What can hang from each mark
buzef: mizen numisug
dareb: dabet
peti: buzef dabet
numisug: buzef
dabet: dareb mizen numisug safef zifez
mizen: buzef dabet

Each row was made from one small tree. The marks that hang from a mark follow it in brackets, in alphabetical order. Every link used is in the known rows. Write each row's tree.
Known rows
dabet(dareb numisug): [  1.2 -45.1   8.6  -3.1  -0.2   2.4   2.0   3.1 -29.6   4.1  -4.4   4.8
 -11.5   7.8   3.9 -10.1  13.4   2.6  -1.7  12.7  -4.6  -3.7 -17.7   5.2
   5.3   1.3  51.4   1.3]
dareb(dabet(numisug(buzef) zifez)): [  5.5 -45.9   4.3  35.5  -4.1  -9.1  15.2  -4.3 -16.3   6.9  -0.2 -14.3
 -13.8  16.8 -12.7 -30.5  18.2   7.9   5.4  -5.6  -7.3  17.6 -27.8   9.2
   2.4   1.7  20.8  -6.8]
peti(buzef(mizen(dabet(dareb)) numisug)): [  0.4 -18.5  14.0   5.0   8.5   1.7  -2.6   8.8 -54.9   4.1  -9.8  14.5
  -9.1  41.3  14.2 -52.8   3.7   5.2   2.6   1.8  -1.9  15.6  -1.8  12.9
 -31.2  -7.4   8.9 -29.7]
numisug(buzef(mizen(dabet(zifez)))): [ -6.6 -13.2   4.8   4.0  -9.6  -3.4  16.2  -7.9 -38.2   9.1  11.7 -13.9
 -10.8  23.0  -4.4 -65.4  13.5  15.1  -1.8 -10.4  -5.2  17.1 -24.0  20.8
 -17.8  -5.3  -5.8 -19.9]
dabet(numisug(buzef) safef zifez): [  1.8 -58.9   5.9  -4.2  13.7  -6.4  16.2   4.9  -2.8   3.5   4.9 -20.2
 -14.7   8.8  -8.4 -19.6  19.8   8.6   1.0  -1.4  -8.4  11.8 -26.4  10.1
   7.8 -21.6  30.4   6.4]
numisug(buzef): [  0.9   3.8   2.7  -0.9  -4.6  -3.9  -1.2  -2.1  -0.9  12.6  -5.2 -28.8
   1.2  21.6   0.9   3.0  -0.7   4.3   2.7  -3.3   6.3  13.9  12.5   1.0
   0.7   2.4   0.7   2.7]
dabet(dareb safef zifez): [ -3.3 -34.3   6.3  -2.9  18.0  -3.4  11.2   5.0 -19.4  -5.3  -1.6   7.7
 -16.6   4.5   9.1 -24.2  12.5   5.6  -0.7  11.8  -6.5  -7.7 -35.1   9.1
   7.6 -21.4  41.6   6.0]
peti(buzef dabet(dareb zifez)): [  3.8 -24.2   7.0   5.4   7.0 -14.6   9.6   3.3 -19.3  -1.1  -6.7  13.2
 -17.9  38.2  12.9 -45.9   0.7 -10.0   5.0   5.5   4.6   0.0 -15.0   7.1
   7.8   2.4  45.4 -14.0]
numisug(buzef(mizen(dabet(dareb)))): [ -8.5  -3.0  13.9   4.4 -12.2   0.5   4.5  -3.5 -48.5  16.1  -3.2 -16.9
  -7.6  33.2   8.8 -51.6   9.5  18.4  -3.6   3.9   3.1  15.9  -4.9  19.2
 -20.4  -4.4  19.1 -24.3]
dabet(dareb): [ -1.7  -7.4   5.5  -1.1   0.4   0.1  -1.9   1.6 -22.2   2.9  -8.6   2.9
  -7.1  12.6  10.0  -5.3   3.6   2.2  -0.2  11.4   1.3  -2.4  -7.9   3.1
   2.3   2.2  30.9   2.5]
mizen(buzef(numisug) dabet): [  6.3   5.8  11.6  -0.7   6.8  16.3   1.1  -2.3 -14.0   4.2   5.1  22.0
  -0.1  17.9  -3.0 -32.3   2.1   7.9   5.5  -5.9  -2.7  16.1  -1.9  -8.7
 -17.3 -10.0 -32.5 -12.2]
mizen(buzef dabet(dareb numisug)): [  0.4 -28.6  19.6  -3.0  -4.4  15.5  11.0  -5.0 -42.1   7.7   7.3  22.3
 -10.6  31.0   0.1 -42.4  17.4   4.5  -2.8  12.5  -3.6   9.2 -20.5   3.7
   1.3  -6.3  31.4  -9.4]
dabet(dareb mizen numisug): [  1.1 -63.0  13.6  -5.3   1.0   3.8   2.8   9.9 -18.6  -1.5  -3.6  18.7
  -7.2   0.0   9.9   1.9  20.0   6.3  -6.4  12.5 -15.2  -7.2 -11.4   4.5
   6.3   3.1  60.8 -15.9]
peti(buzef(mizen numisug)): [ 11.6 -12.2   3.7   3.5  13.4  -1.3  -6.7  19.7  -6.5  -3.1  -3.4   8.2
   1.5  30.7   4.2 -18.9  -3.8  -3.9   5.4  -6.2  -3.2  21.4  12.7  14.6
 -27.8  -2.4 -13.0 -18.0]
dabet(dareb mizen numisug safef): [  0.3 -72.3  17.7  -5.3  17.3   4.8   5.7  17.4  -3.8  -6.6  -3.5  17.5
  -6.3  -9.3  11.5   1.5  22.0   9.0  -9.3  15.0 -16.8  -7.7 -12.7   6.9
   7.4 -20.3  65.3 -16.0]
numisug(buzef(mizen(dabet))): [ -6.5   5.2   8.2   5.6 -11.1   0.3   5.6  -4.3 -25.1  13.0   5.1 -17.8
  -1.7  21.9  -1.2 -47.5   6.6  15.8  -4.0  -7.7   1.9  19.8   2.4  15.9
 -22.7  -5.5 -11.9 -24.3]
peti(buzef(mizen(dabet(safef)) numisug)): [  1.7 -19.1  10.8   6.0  26.2  -0.4   1.8  15.2 -16.1  -5.3   0.1  13.7
  -3.0  20.9   5.9 -48.9   1.8   6.4  -0.2  -5.9  -4.4  20.2   4.5  13.1
 -32.8 -32.6 -17.9 -31.3]
mizen(buzef): [  9.1  14.5   6.7  -2.0   1.1  13.2   4.3   1.7  12.3   1.2  10.3  14.6
   4.5  24.2  -2.1  -3.2  -2.3  -5.7   0.7   2.9   2.4  15.5   4.2   2.4
   3.5   1.5 -10.5   0.7]
numisug(buzef(mizen(dabet(dareb zifez)))): [ -7.6 -20.0  10.9   4.0 -11.3  -2.7  13.7  -6.2 -61.1  13.5   3.6 -11.3
 -17.4  35.1   6.5 -70.7  15.7  17.3  -1.6   1.3  -3.3  12.1 -30.7  23.4
 -15.3  -4.5  26.8 -18.7]
peti(dabet(safef)): [  6.4  -6.7   4.6   4.3  18.6  -6.0   5.7   9.5  39.0  -5.1  -0.3   5.7
  -1.3 -13.7   1.0 -26.5  -0.9   8.5  -3.3  -1.0   2.1  -3.9   5.1   4.9
  -0.2 -23.1   7.1 -22.8]
peti(dabet(dareb numisug safef zifez)): [  8.3 -69.2  11.2  -0.2  19.2  -7.9  19.0  10.9  -0.9  -4.8   0.6  15.4
 -21.5  -6.0   0.8 -54.8  20.0  10.0  -2.4  12.1  -8.0 -10.9 -39.9  12.3
   9.0 -22.9  64.6 -17.5]

Which tree is each row?
[  0.2 -62.9   5.8  -4.9   0.4  -3.1  10.3   1.7 -41.7   1.1   1.0   9.2
 -19.9   8.0  -0.4 -27.9  21.9   1.7   0.7  10.9 -11.8  -6.9 -44.2   7.7
   9.1   1.7  57.4   5.9] | dabet(dareb numisug zifez)
[ 10.7 -38.9  10.4  40.1   8.1  -2.0   9.9  14.9  13.9   2.5   1.2 -14.1
  -2.4  10.8  -8.5 -33.2  16.6  16.6  -4.8  -1.2  -5.9  28.5  -6.3  31.0
 -17.2 -23.4  15.0 -31.9] | dareb(dabet(numisug(buzef(mizen)) safef))
[  6.5 -21.7  19.6  -3.8  17.1  16.6   4.9  15.9  16.1  -5.7   3.1  31.7
   1.1  18.5  14.9   2.1   7.9   1.6  -5.9  14.2  -6.7   8.3   2.8   7.2
   8.0 -16.9  34.6 -14.8] | dabet(dareb mizen(buzef) safef)
[ 10.8 -43.4  14.7  -6.0   1.3  17.4   8.9  11.6  15.2  -4.3  14.2  29.7
   4.6  11.9  -2.2   3.8  13.3  -2.6  -4.7   1.9 -13.1  11.7   1.3   1.8
   8.7   2.9  19.1 -15.3] | dabet(mizen(buzef) numisug)
[ 17.3 -15.0  13.4  -4.4  12.2  18.1  -4.6  17.4  23.1  -3.3   4.2  31.4
   8.9  10.8   3.7   8.7   3.2   4.2   2.9  -4.3 -10.4  14.6  13.1  -5.7
  -9.2   0.5 -14.8 -17.2] | dabet(mizen(buzef(numisug)))
[ -2.2 -36.9   9.1   3.6  -8.0   5.0  13.0   0.0 -31.5  -0.3  14.1  11.5
  -6.4  -2.6  -8.1 -55.3  18.4  12.3  -7.0  -2.3 -12.4   5.8 -18.9  17.7
 -19.8  -8.3   8.2 -29.2] | buzef(mizen(dabet(numisug)))
[ -2.9   6.4  14.0   1.4  12.4  14.0  12.8  -2.4   2.2  -1.6  11.5  20.0
  -0.5  14.0  -1.7 -32.7   3.8   5.8  -5.6   2.1   0.3  13.6  -5.2   0.1
  -2.4 -30.4 -14.7 -11.6] | mizen(buzef dabet(safef))
[  3.3  -7.9   6.3   3.4   2.5   6.1  -0.1   6.2 -25.2   2.1   3.0  11.9
  -0.9  -2.6  -2.6 -50.6   6.7  18.8   0.4  -8.0  -8.8   7.0  -8.2  11.0
 -37.2 -10.2 -25.5 -30.6] | buzef(mizen(dabet) numisug)
[ 11.9 -68.1  15.0  -7.0  18.9  13.0  21.3  15.3  19.3 -12.3  21.0  36.2
  -6.4   3.8  -4.3 -15.2  22.6   1.0  -4.8   3.8 -20.6   8.3 -26.4   8.9
  13.5 -19.4  27.9 -11.1] | dabet(mizen(buzef) numisug safef zifez)
[ 19.6 -20.3   8.9   9.6  30.6  -6.5  -2.3  29.4  33.0  -7.9  -4.4  13.9
   0.3  15.9   6.2 -45.3  -5.0   4.8   2.2  -5.9   1.0  19.0  17.5  20.8
 -29.3 -25.9  -6.7 -43.4] | peti(buzef(mizen numisug) dabet(safef))
[-10.9 -68.5  13.7  -3.7  13.2  -0.9  21.0  -3.6 -51.5  -1.9   2.5  15.0
 -25.4  -0.8   1.3 -57.7  27.8  13.1  -4.1  10.8 -13.5 -10.1 -53.4   7.4
   3.1 -30.8  54.1  -6.8] | mizen(dabet(dareb numisug safef zifez))
[ -3.8 -10.5  11.1  -1.0  14.0  10.1  20.8  -7.2 -10.3  -4.0  18.9  25.4
 -10.8  14.6  -4.5 -51.9  11.0   5.3  -1.9  -0.6  -5.4  10.4 -30.7   2.7
   2.1 -30.0  -9.4  -5.8] | mizen(buzef dabet(safef zifez))
[ -4.8 -18.2  17.5  -2.4  12.5  10.9  19.5  -5.7 -33.9   0.2  10.0  28.4
 -16.8  26.8   5.2 -55.6  15.0   7.5  -1.4  11.6  -4.9   4.9 -39.0   6.7
   4.2 -27.9  21.8  -4.1] | mizen(buzef dabet(dareb safef zifez))
[  7.6 -52.4  13.9   1.5  17.4  -2.9   7.7  13.2  11.4  -1.4  -6.1  10.6
 -12.2  -5.1   4.6 -37.3  14.0  10.8  -5.3  12.3  -3.2  -5.7 -12.0  10.8
   3.5 -23.5  59.3 -23.8] | peti(dabet(dareb numisug safef))
[ 11.0 -26.5  13.8  36.8  16.4   9.0  17.5   9.4  28.6 -13.5  11.5  40.5
  -1.7   6.7  -1.0 -20.3  11.1   3.2  -1.8  -1.6 -14.2  15.7 -21.0   9.2
   6.2 -19.1   3.0 -25.1] | dareb(dabet(mizen(buzef) safef zifez))
[  4.2 -26.0  14.8   4.7   8.2  -7.2   1.4  11.8   2.8  -3.7 -12.1  21.3
  -2.4  29.1  23.0 -16.8  -1.5  -5.6  -2.4   5.9   1.7   0.5  18.4   2.8
   5.4   6.1  47.5 -35.2] | peti(buzef dabet(dareb mizen))
[  6.0 -16.6   1.1   6.0   7.6 -16.3  12.8   1.8   3.1  -4.5   1.0  10.3
  -9.7  26.1   3.7 -42.0  -3.6 -11.1   4.6  -7.2   3.9   5.3  -6.6   3.9
   6.3   0.8  12.0 -15.3] | peti(buzef dabet(zifez))
[ 12.1 -59.3  12.2  -7.1   2.4  12.4  17.1   8.1   4.6  -7.2  21.3  35.7
  -5.7  11.3  -6.3 -14.8  20.9  -2.5  -2.8   0.3 -20.7   8.3 -25.1   4.6
  12.3   3.6  24.6  -9.6] | dabet(mizen(buzef) numisug zifez)
[ -5.7 -20.8   6.6   4.0   7.0  -3.5  19.6  -0.3 -23.5   4.0  11.8 -12.8
 -11.6  15.0  -3.0 -66.3  15.2  20.4  -3.4  -7.0  -6.6  15.9 -26.7  23.7
 -17.4 -29.0  -1.5 -20.9] | numisug(buzef(mizen(dabet(safef zifez))))
[  8.6 -53.8   3.9   3.1   9.0 -13.9  17.6   4.4  -2.2  -4.3   5.3  13.5
 -15.6  21.5  -2.9 -46.5   8.9 -10.3   3.0  -3.3  -4.4   3.4 -16.1   6.9
   9.2   0.7  33.6 -14.9] | peti(buzef dabet(numisug zifez))
[ 17.3 -17.5  10.8   8.0  12.9  -5.8  -6.4  23.9  -5.2   1.3 -12.3  16.0
  -4.5  35.8  14.4 -50.5  -3.1   3.2   5.3   2.0   3.5  15.2  12.5  19.4
 -25.8  -0.5  20.4 -40.2] | peti(buzef(mizen numisug) dabet(dareb))
[  0.5 -31.2  16.7  -2.6  12.5  15.4  16.0  -0.5  -3.8  -1.1  15.8  21.7
  -5.1  10.4  -9.0 -37.1  16.6   6.4  -5.5   4.9  -6.0  12.3 -15.5   3.4
   0.1 -30.4   4.2 -10.6] | mizen(buzef dabet(numisug safef))
[-10.2 -47.4  19.2  -2.1   9.5   1.1  10.1  -1.9 -39.9  12.5  -7.3 -19.4
 -15.8  18.9   5.0 -36.9  20.8  17.1  -4.0   9.6  -0.6   8.3 -14.9   6.1
  -1.7 -29.0  47.2  -7.6] | mizen(dabet(dareb numisug(buzef) safef))
[  4.3 -14.5  11.1   5.5  18.9  -4.1   5.3  10.8  16.7  -1.1  -9.6   8.6
  -9.3  -3.3  10.6 -33.1   2.1  10.9  -3.6  11.7   3.7  -6.2  -2.4   7.5
   0.7 -21.8  38.3 -23.0] | peti(dabet(dareb safef))
[  6.9 -51.9   9.1  36.2   0.0   1.4   7.9   6.3   7.7  -6.3   0.0  22.0
   0.1 -12.7  -3.9  -3.0  15.4   5.5  -4.5  -1.3 -16.0   3.0  -7.0   4.0
   2.4   0.5  23.0 -33.1] | dareb(dabet(mizen numisug))
[ 13.8 -55.2  12.5  33.2  -0.3   8.9  19.4   6.1   6.1  -8.0  15.4  42.6
  -5.2  11.9  -9.5 -24.5  20.1   0.0  -0.9  -1.4 -19.9  15.1 -28.0   9.2
   7.4   2.4  19.3 -24.3] | dareb(dabet(mizen(buzef) numisug zifez))
[  0.8 -21.3  15.2  -1.3  -4.1  15.8  14.0  -7.0 -20.0   3.3  16.4  21.9
  -5.4  19.6  -9.8 -37.6  13.9   1.1  -2.1   0.0  -4.8  12.8 -13.1  -0.6
  -0.6  -7.9   0.6 -10.8] | mizen(buzef dabet(numisug))
[ 17.4 -22.8  15.3  -4.5  28.7  19.0  -3.3  22.7  38.2  -9.2   4.1  32.0
   8.6   1.9   4.7   7.8   5.6   7.9   0.6  -2.2 -12.1  15.6  11.2  -2.1
  -8.0 -23.5 -10.1 -17.0] | dabet(mizen(buzef(numisug)) safef)
[ 21.5 -26.6  10.7  34.6  10.4  10.5   5.3  10.9  12.7  -7.8   3.5  42.0
  -1.0  11.0  -2.5 -19.1   9.1   6.8   8.1  -8.2 -16.6  16.8 -16.2   1.6
  -9.7   1.2 -13.7 -26.9] | dareb(dabet(mizen(buzef(numisug)) zifez))
[ -8.4 -16.7  14.0   4.4   8.6   3.4   8.6   4.9 -30.4  -1.7   1.7  12.4
  -9.6   5.2   8.8 -57.1  11.8  18.2  -9.6  10.5  -5.2   1.1 -18.2  23.2
 -19.8 -29.1  24.5 -27.2] | buzef(mizen(dabet(dareb safef)))
[ -5.4 -45.3  15.4   5.0  -3.7  -0.1  10.3   2.7 -61.9   3.8   1.2  13.2
 -13.2  40.8   9.7 -58.7  15.3  -0.5  -4.7   8.6  -5.2  13.3 -13.0  21.5
 -14.7  -5.8  41.6 -25.7] | peti(buzef(mizen(dabet(dareb numisug))))
[  5.8 -77.3   9.0  34.5  17.8  -2.6  20.7  11.0   9.5 -14.6   4.9  27.2
 -10.8 -20.8  -4.5 -22.8  23.9   9.9  -4.2  -0.2 -23.4  -0.4 -34.8  10.4
   6.2 -21.7  33.4 -27.9] | dareb(dabet(mizen numisug safef zifez))
[  7.2 -21.9   8.9  -3.5   1.9  10.8  12.2   4.6   9.2  -8.1  17.8  34.0
  -1.4  15.0   1.0  -9.7   8.5  -3.8  -0.6  -1.2 -13.6   9.1 -14.4   2.5
   9.9   4.4   5.3  -9.4] | dabet(mizen(buzef) zifez)
[ -0.1 -71.0   9.0  -5.2  16.9  -2.4  16.1   8.5 -24.6  -3.8   1.6  10.3
 -21.4   0.1   2.5 -29.7  23.6   5.6  -1.1  14.4 -14.5  -7.7 -46.4  11.3
  10.2 -22.1  62.1   4.3] | dabet(dareb numisug safef zifez)
[ -4.1   7.9  17.1   1.0  -3.8  14.5   7.5  -9.0 -37.0   8.1   4.6  19.8
  -5.9  34.3   6.3 -38.3   4.9   4.1  -1.4   9.1   2.0   8.4 -10.3   0.4
  -0.4  -5.1  11.3  -9.7] | mizen(buzef dabet(dareb))
[ -9.3  -9.1  12.7   6.8  -2.4  -1.3   5.1   0.4 -55.8   3.0  -2.4  13.4
  -8.9  45.0  14.7 -53.8   2.9  -0.8  -3.0   5.8   1.3  12.9  -3.3  19.0
 -16.8  -4.7  23.2 -25.9] | peti(buzef(mizen(dabet(dareb))))
[  7.3 -12.9  16.8  -3.1   1.4  16.1   1.4   9.8  -0.3  -0.7   2.4  29.8
   2.9  27.0  13.5   3.4   5.0  -1.5  -3.0  11.6  -4.7   8.6   4.9   2.8
   8.1   5.4  29.0 -13.5] | dabet(dareb mizen(buzef))
[  5.3 -24.9   3.7   3.8  19.1  -9.6  15.4   5.8  26.3  -7.4   5.7  11.4
 -11.4 -14.4  -2.0 -45.5   5.5   8.4   0.2  -3.3  -3.6  -7.4 -22.0   7.5
   3.4 -22.7  14.0 -18.1] | peti(dabet(safef zifez))
[  8.7 -25.9   6.9   8.8   3.6 -13.0  12.1  12.5 -16.9  -3.3   1.7  17.1
 -15.7  40.4  12.1 -68.6   2.3  -4.6   0.3   4.2  -0.3   8.6 -16.3  27.3
  -8.1   3.4  41.1 -32.5] | peti(buzef(mizen) dabet(dareb zifez))
[  1.5 -15.3  11.4   3.1   1.5   6.6  -2.7   6.4 -48.0   6.4  -6.2  13.9
  -9.2   9.3   7.1 -56.3  10.7  21.2   0.7   2.9  -6.7   4.9 -15.2  13.7
 -34.7  -9.3   6.0 -28.9] | buzef(mizen(dabet(dareb)) numisug)
[ -8.2 -61.4   7.9  -2.4  13.5  -1.4  23.8  -4.1 -29.4  -5.0  11.5  12.8
 -19.1 -12.5  -8.8 -53.0  24.1  12.4  -4.4   0.1 -15.1  -5.6 -45.3   3.2
   1.9 -32.5  21.2  -6.5] | mizen(dabet(numisug safef zifez))
[  2.6 -61.5  13.5  -3.8  15.0   1.3   7.7  14.2  18.5   0.6  -0.9 -11.6
  -0.3   0.0   1.5  11.4  17.9  11.9  -5.2   0.0 -11.0  10.8   6.5   5.0
   4.9 -19.5  32.8 -14.2] | dabet(mizen numisug(buzef) safef)
[-13.0 -22.6   6.9   0.0  -4.0  -3.3  14.1 -14.0 -62.2   3.8  -0.3  12.1
 -20.8  11.4   6.1 -54.0  12.8   9.5   0.7   5.7  -5.6  -9.2 -41.3  -0.3
   0.5  -5.3  30.8  -3.7] | mizen(dabet(dareb zifez))
[  3.9 -10.6  21.5  -1.9  23.1  16.7   1.2   6.7 -20.7   2.2  -4.2  23.8
  -6.4  21.6   7.0 -38.5   8.2  14.0   2.3   9.3  -2.3  12.8 -11.1  -2.7
 -15.5 -31.7   4.0 -12.9] | mizen(buzef(numisug) dabet(dareb safef))
[ 13.7 -17.0  11.2   4.7  17.1  -8.3  -7.1  13.1  -6.9   3.2 -20.8   9.3
  -7.7  33.5  16.1 -29.1  -6.3  -2.8   8.8   2.1   6.1   7.8  14.1  -0.8
 -10.1  -0.9  24.2 -22.2] | peti(buzef(numisug) dabet(dareb))
[  5.7 -25.1  11.9   2.3   1.8  -2.4   1.8   9.3  10.4  -0.2  -9.1  20.9
  -3.3  -2.6  16.1 -19.4   5.0   9.6  -4.9   6.9  -3.5  -9.8   6.2   3.9
   2.3   4.0  43.8 -37.0] | peti(dabet(dareb mizen))
[ -7.4 -53.1   5.7  -1.7  -2.7  -1.3  20.3 -11.6 -45.2   0.1  10.9  11.0
 -18.0  -4.4 -10.9 -52.3  21.8   7.4  -2.1  -2.6 -13.4  -6.4 -43.8   1.3
   0.1  -8.8  17.8  -5.7] | mizen(dabet(numisug zifez))
[ 12.5  -0.4  12.7  38.7  -0.3  12.3   5.5   6.6  25.8  -5.8   6.3  35.0
   8.0  15.0   0.8  -2.4   1.7   0.0  -0.4  -0.5  -6.7  18.6   7.5   2.9
   1.7   3.2  -8.2 -30.0] | dareb(dabet(mizen(buzef)))
[  9.1 -67.0  18.2  -6.9   1.0  12.1  14.7   9.3 -18.5  -3.6  12.9  37.5
 -11.8  24.1   4.2 -18.4  23.0  -0.2  -2.1  11.6 -19.5   5.7 -32.8   8.1
  13.7   5.9  56.8  -9.6] | dabet(dareb mizen(buzef) numisug zifez)
[ -3.7 -63.1   8.4   0.4  10.0  -0.9  24.4   5.0 -26.5  -6.7  21.0  17.3
 -17.0  -9.9 -10.5 -74.1  26.7  15.7  -8.6  -0.7 -19.3   2.2 -47.1  24.3
 -14.6 -32.3  17.5 -24.0] | buzef(mizen(dabet(numisug safef zifez)))
[ 11.5 -52.2  18.0  -5.6  18.2  17.4  11.9  19.2  31.3 -10.2  15.4  29.9
   3.1   2.1  -1.1   5.1  16.6   1.7  -8.1   6.4 -14.9  12.8  -0.7   6.1
   7.7 -19.2  22.4 -16.7] | dabet(mizen(buzef) numisug safef)
[  4.8 -54.7   7.6  34.1  11.9  -7.7  18.8   2.6  -0.4   1.7  -1.2 -14.0
 -16.0   8.1 -12.2 -31.6  20.4  10.3   2.9  -3.5  -8.2  17.4 -29.9  12.9
   3.8 -22.8  25.0  -8.8] | dareb(dabet(numisug(buzef) safef zifez))
